Each row comes from the steps of one path. Every step used is in the known rows, and no mark comes twice. Write the path behind each row, first mark first.
Known rows:
Y-K-J-L: [-12   1   4   7  -6   3   3   5   5 -13  -2  -3  -3  16   0   4 -10  -1
 -12  -7  -2   7  11  -9  -7   4 -15 -12   6 -28 -16  -6   0  -2  14  -8
  -3  -8   8   1  -1   0   6]
E-U-Y: [ -1  -1 -30  -4   3  -4  -3   3   6  14  -7   0   5 -14   4   5   2   8
  -1  -1  -2   1  -7   3  -4  -7  -3   1 -12  16   3   2  -7  -2  -4  -5
  -3  -1   5   4   3   5  -3]
M-U-Y-K-J: [ -2  -1 -16  -3   0  -9  -1   1   2  22  -6  -4  -6  -8   0   8  -5   5
 -10   0  -3  14  -1  -3  -9  -7 -15  -4  -7 -11 -16  -1  -8  -2   7 -12
  -4  -6  11   5   2  -5   3]
L-Y: [ -1   2 -10   2  -2   0   0   1   0  -6   1   2   5   7   0  -3  -5   0
  -6  -1   1   8 -12   0  -2   9 -13  -3   1   6  -7  -6  -4  -1   7   3
  -1   6  -4  -3  -7  -6  -4]
V-Y-K-J-H: [ -4  -8   7   9   0  -2   4   5   7 -11  -5   1  -6  16   5  -2  -8  -1
  -8  -6  -1   8  11  -9  -5   9 -14  -7   4 -36 -30   2   1  11  22 -10
  -3  -9  -1  -9 -11 -11   7]
L-Y-K-J-D-E-U: [ -7   9 -38  -6   4  -9   7   5   2 -17   1  -8   7   0  -3   6 -10   2
   1   1  -5  20  -8  -5  -8  15   2  -6  -8  17 -26   9 -10  -9   8  -7
  -4   3  27  -2 -10  15   4]
J-L-Y: [ -9   5 -14   4  -9   8   1   1   3 -19   0   4   7  16   6   0  -9  -1
 -13  -7  -1   2  -4  -3  -4  12 -19  -8   4  -2  -5 -10  -1  -4   8   1
  -4   2  -3  -3  -3   2  -3]
K-J-H-Y: [ -5  -4  15   5 -11  -2   8   6  -6 -18 -15   3  -4  20   6   2  -2  -8
 -11   1  -3   4  17  -7   7   5  -9  -3  -2 -12 -12  -3   2   4   8  -7
  -2  -1   1  -7  -4 -14  -2]
Y-K-J-H: [ -1  -2  14   6  -3  -4   6   5  -1 -13  -4  -2  -3  18  -1   1  -7  -2
  -9  -3  -2   7  12  -5   0   6  -2  -8  -1 -29 -26   4  -5   6  18  -8
   0  -6   2  -7  -8  -4   6]
E-U: [  1   1 -17  -3   6  -1   1   3   4  -3  -5  -4   3 -10   0   4   4   4
   6   2  -1   2  -5   3  -1  -3   5   3 -10  14  -1   5  -2  -1  -5   1
  -1  -1  11   5  -2   6   2]
K-J-H: [  0  -4  14   3  -5   2   5   2  -3 -17  -8   3  -3  15   4   2  -4  -2
 -11   2  -2   1  10   1   3   7   6  -4  -6 -15 -14   1  -1   4  10  -7
  -1  -5   1  -7  -2  -4   3]
M-U: [  4   2 -11  -6   3  -2   0  -3  -1   5  -5  -2  -3  -8   1   5   4   0
   3   5  -2   3  -2   3   0  -6   3   6  -7   5  -3   2   1  -1  -6   1
  -2  -1  10   5   2   5   2]
K-J: [-1 -3  8  0 -3  3  1  2 -1 -3 -4  0 -5  4  1  2 -3  1 -6  2  0  4  3 -1
 -2  2 -2 -4 -2 -4 -7 -5  0 -2  6 -7 -2 -2  6  0  3 -6  3]
V-Y-K-J-D-M-U: [-12   1 -34  -7   4 -11   5  -5   6  -1  -5  -5 -10 -21   3   9  -1  -7
   9   0  -5  13  14  -3  -6   2  -6   0  -4  -5 -27  13   2  -3   4  -4
  -7  -6  17   0  -4  12   9]
Y-K: [ -1   2   1   3   3  -7   2   3   2   5   4  -5   0   3  -5  -1  -3   1
   1  -4   0   7   2  -6  -3   0  -8  -3   6 -15 -12   4  -4   3   6  -1
   1  -2   1   2  -7  -1   3]
V-Y-K: [ -4  -4  -8   7   6  -4  -1   2  10   7   2  -2  -3   0   1  -4  -4   2
   3  -8   0   6   1 -11  -8   2 -19  -3   9 -21 -16   2   1   8  11  -3
  -2  -4  -2  -1 -10  -8   4]
E-U-Y-K: [ -1   1 -29  -2   6 -11  -1   6   8  21  -2  -5   6 -13  -1   4  -2   8
   0  -4  -2   9  -6  -3  -6  -7 -10  -2  -5   1  -7   6 -11   1   3  -6
  -1  -4   5   5  -4   4  -1]
F-Y-K-J: [  3  -1   1  10   8  -2   1   7   3  13  -6  -4  -4  15  -3   5  -7  -3
 -16  -2   1  11  -8  -5  -4   6 -26  -9   9 -25 -23  -8  -5  -1  17  -6
  -1  -9  11   7 -11 -19   5]
D-Y-K-J-L: [-15  -2   2   8 -11   1   1   8   7   2  -1  -1   3  17   4   0 -15   5
 -16  -4  -6   9  16 -14 -11   8 -22 -16   7 -25 -12 -10  -3  -6  12 -13
  -5  -9   4  -3   2  -2   2]
U-Y: [ -3  -2 -11  -1  -2  -2  -4  -1   2  18   0   4   3  -5   4   1  -2   4
  -7  -3  -1   0  -4   0  -5  -4  -8  -3  -2   2   4  -2  -4  -1   0  -6
  -1   0  -6  -2   5  -2  -5]
U-Y-K-J-D: [-10   0 -11  -1  -4  -8   1   1  -1   4   6  -1  -2  -5   1   6  -8  -1
  -4  -3  -4   6   7  -7  -7   4  -6  -9   6 -13 -16   3  -7  -7   8 -10
  -4  -5   4  -4   4   4   0]
U-Y-K: [ -5   0 -12   2   1  -9  -3   3   5  20   4  -1   2  -3  -1   1  -6   5
  -6  -8  -1   7  -1  -6  -7  -3 -16  -6   4 -13  -8   2  -9   1   8  -6
  -1  -2  -5   0  -3  -3  -2]
L-Y-K: [ -2   4 -10   4   1  -7   2   3   1   2   4  -3   5  10  -4  -3  -8   1
  -6  -6   2  13 -10  -5  -4  10 -20  -7   7 -10 -18  -3  -8   2  14   2
   0   4  -3  -1 -13  -6   0]

Which path is each row?
[-11   6 -14   7  -6   1   2   4   5 -12   3  -1   7  19   0  -1 -12   0
 -12 -11  -1  10  -3  -9  -7  12 -26 -11  10 -18 -17  -6  -4  -1  15   0
  -3  -1  -2  -2 -10   2  -1]
J-L-Y-K
[ -8   0  -7  -2  -7  -4   0  -1  -3  -1   7   3   6  -4   4  -1  -4  -3
   4   4  -6  -4  11  -4  -2  10   3  -1   6   5   4   2   0 -11  -8  -3
  -4  -1  -3  -6   6  11  -5]
J-D-Y
[-12   3   4   2  -7 -11   8   4  -7 -13   0  -4  -6   6  -2   4  -3 -11
   3  -2  -4  10  16 -14   2   7 -11  -5  13 -14 -19   2   0  -6   5  -4
  -4  -2   8   0  -3  -5  -1]
H-Y-K-J-D
[ -6  -4   6   6  -5  -7   1   7   3  16  -1  -3   1   9  -1  -3 -11   5
 -10   1  -3  13   9 -10  -8   5 -17 -10   5 -17 -13  -6  -6  -2  10 -12
  -2  -5   3  -1  -2  -8   1]
D-Y-K-J
[-14   3 -40  -3   0  -1   1   7  13   6  -8  -4   6   2   5  10 -13  11
 -15  -8  -7  13   1 -10 -14  -2 -11 -12 -13   2 -12   5  -9  -6  10 -18
  -5  -6  23   1   1  15   3]
D-E-U-Y-K-J-L
[ -8   1 -34  -8   1 -14   0   0   5  28 -12  -6  -6 -18   1  11  -3   2
 -11   0  -4  19   5   2  -7 -11 -14  -5 -15   2 -17   6 -10  -4   5 -11
  -4  -3  11   4   0   5   4]
D-M-U-Y-K-J
[ -5   1 -36  -6   6  -9   0   7   9  19  -6  -7   4  -7   0   7  -8  13
  -9  -3  -5  18  -5  -6 -12  -5  -4  -7 -16  11 -13   7 -13  -3   9 -18
  -2  -2  22   2  -3   6   4]
D-E-U-Y-K-J
[-14  -5  -3  10  -3   5   1   4  13 -11  -2   1  -6  11   6   0 -10   1
  -9 -11  -1   7   9 -14 -13   6 -25 -12  10 -35 -20  -7   4   2  19 -10
  -6 -10   6  -2  -4  -8   7]
V-Y-K-J-L
[-11   2  -6   6 -11  10   2   2   2 -22  -4   4   2  19   6   2 -12  -1
 -19  -3  -1   8  -3  -3  -7  13 -19 -12   1  -8 -11 -15   0  -6  15  -6
  -5   0   3  -4   0  -5  -1]
K-J-L-Y
[ -8   7 -49 -10   7 -13   1   2   5   8   4  -5   9 -16   0   8  -4   5
   6  -4  -8   8  -3  -6  -8   1   8  -1  -9  19  -7  19 -11  -7  -4  -8
  -3  -1  16   0  -2  25   0]
J-D-E-U-Y-K
[  0   4 -31  -8   9  -2   2   3   5   2  -6  -6   6  -9   0   6   0   8
   4   2  -4   7  -6   0  -3  -3  12   4 -17  27   1  10  -5  -2  -5  -4
   0   2  20   2  -3  15   3]
D-E-U
[-16   3 -37  -6  -5  -5   1   0   8  16 -13  -4  -4 -11   6  13  -7   2
 -18  -5  -7  13  11  -2 -10  -8 -21 -10 -12  -7 -15   3  -7  -6   7 -12
  -7  -7  10   3   4  12   4]
D-M-U-Y-K-J-L
[ -2   2  -4   7   5  -4   4   4  -1  -3   1  -3  -4  10  -2   7  -5 -11
  -5   0  -2   5  -2  -4  -3  14 -13  -8  14 -22 -25  -3  -4  -7  11  -4
  -3 -10  13   3  -8  -7   4]
F-Y-K-J-D
[ -8   2 -28  -5   2 -11   2   4   2   1   1  -4   1 -14   0   9  -4   3
   2   0  -5   8   2  -4  -7   2  -1  -6  -3   0 -17   7  -9  -7   2 -10
  -5  -6  15   2   2  10   1]
E-U-Y-K-J-D
[ -9  -3   1  -1  -9  -1   2   0  -4  -2   4   3   2   0   5   0  -7  -2
  -1   7  -7   2  13  -5  -4  12   2  -6   5   0  -4  -4   0 -12  -2  -9
  -5  -3   4  -6   9   4  -2]
K-J-D-Y
[ -7   5 -35 -11   1 -12   2  -2  -1  12   1  -4  -2 -13   1  12  -7   3
  -3   1  -8  15   2  -6 -10   1   5  -3  -9   5 -17  13  -8 -10   1 -14
  -5  -4  21  -1   4  17   3]
M-U-Y-K-J-D-E
[ -8  -1   9   6  -5 -10   6   7  -2   1  -6  -5  -6  12  -3   1  -4  -5
  -7  -3  -1  15  12 -14   0   1 -22  -6   8 -17 -16  -4  -2   1  11  -7
  -2  -1   7   3  -7 -18   1]
H-Y-K-J
[ -5   2   7   7  -5 -13   8   6  -3 -10  -7  -1   1  19   1  -1  -2  -8
  -4  -7  -4   5  17 -12   7   4 -15  -2   6 -24 -18   7  -2   9   9  -1
   0  -3  -5  -3 -13  -7  -2]
J-H-Y-K
[ -5   1  -3  13   1   6   2   8   7   0  -8  -2  -3  25   3   7 -10  -4
 -21  -6  -1   7  -1  -8  -8  10 -32 -13  12 -33 -21 -13  -2  -3  19  -8
  -4 -12  12   6  -8 -11   5]
F-Y-K-J-L
[ -1   0   5   8  -5  -5   6   6  -2 -17  -4  -1   2  25   0  -1 -13  -1
 -15  -4   0  14   0  -5  -1  15 -14 -11   1 -24 -33  -3  -8   6  24  -6
  -1  -1  -1  -8 -15  -9   2]
L-Y-K-J-H
[-14   4 -45 -10   2 -14   3   3   5   8  -5  -7   1 -25   1  12  -3   0
   1  -1  -6  12   9   1  -5  -3  -1  -6 -11  13 -16  14 -12  -9   2  -9
  -6  -3  14   1   1  19   3]
E-U-Y-K-J-D-M
[ -9   7 -26 -11   2 -14   6  -3  -3  -3  -5  -9  -7 -19  -3  11  -1  -8
   5   4  -6  13  14   2  -1   0   7  -1  -8   3 -23  14  -3  -8  -1  -3
  -5  -4  19   3  -1  19   8]
Y-K-J-D-M-U
[-11   7 -29  -5   1 -14  10   6  -1 -13  -7  -9   0  -2  -1   8  -2  -3
   7   0  -8  16  11 -13  -1   4   0  -1  -5  14 -18  13  -4  -8  -1  -9
  -4  -1  31   2  -6   9   2]
H-Y-K-J-D-E-U
[  5  -1   8  12   5  -2   5   8   1  -2 -10  -1  -2  27   2   4  -8  -6
 -19  -3  -1   7   1  -3   0  12 -19  -8   6 -35 -32  -3  -6   6  21  -7
  -1 -11   7  -1 -16 -16   5]
F-Y-K-J-H
[-10   7 -46 -13   2 -17   1  -5   0  19  -1  -5   0 -29   1  12   1  -5
   4  -2  -8   9   8   1  -3  -5  -1   1  -8   8 -12  18  -8  -8  -7  -2
  -5  -3   7   1   1  25   1]
J-D-M-U-Y-K
[ -3   7 -33  -5   9 -11   5  -1   0   6 -10  -8  -7 -10  -1  15  -1 -13
  -4   4  -5  13   3   4  -1   5 -11  -2  -3  -4 -28   8  -4  -9   2  -2
  -6  -9  23   9  -8   7   8]
F-Y-K-J-D-M-U
[ -6   2 -21  -6  -2 -12   2  -2  -2   7   2  -3  -5 -14   1  11  -4  -2
  -1   2  -6  10   4  -3  -7   0  -2  -4  -2  -8 -18   6  -6  -8   1  -9
  -6  -7  13   1   5   9   1]
M-U-Y-K-J-D
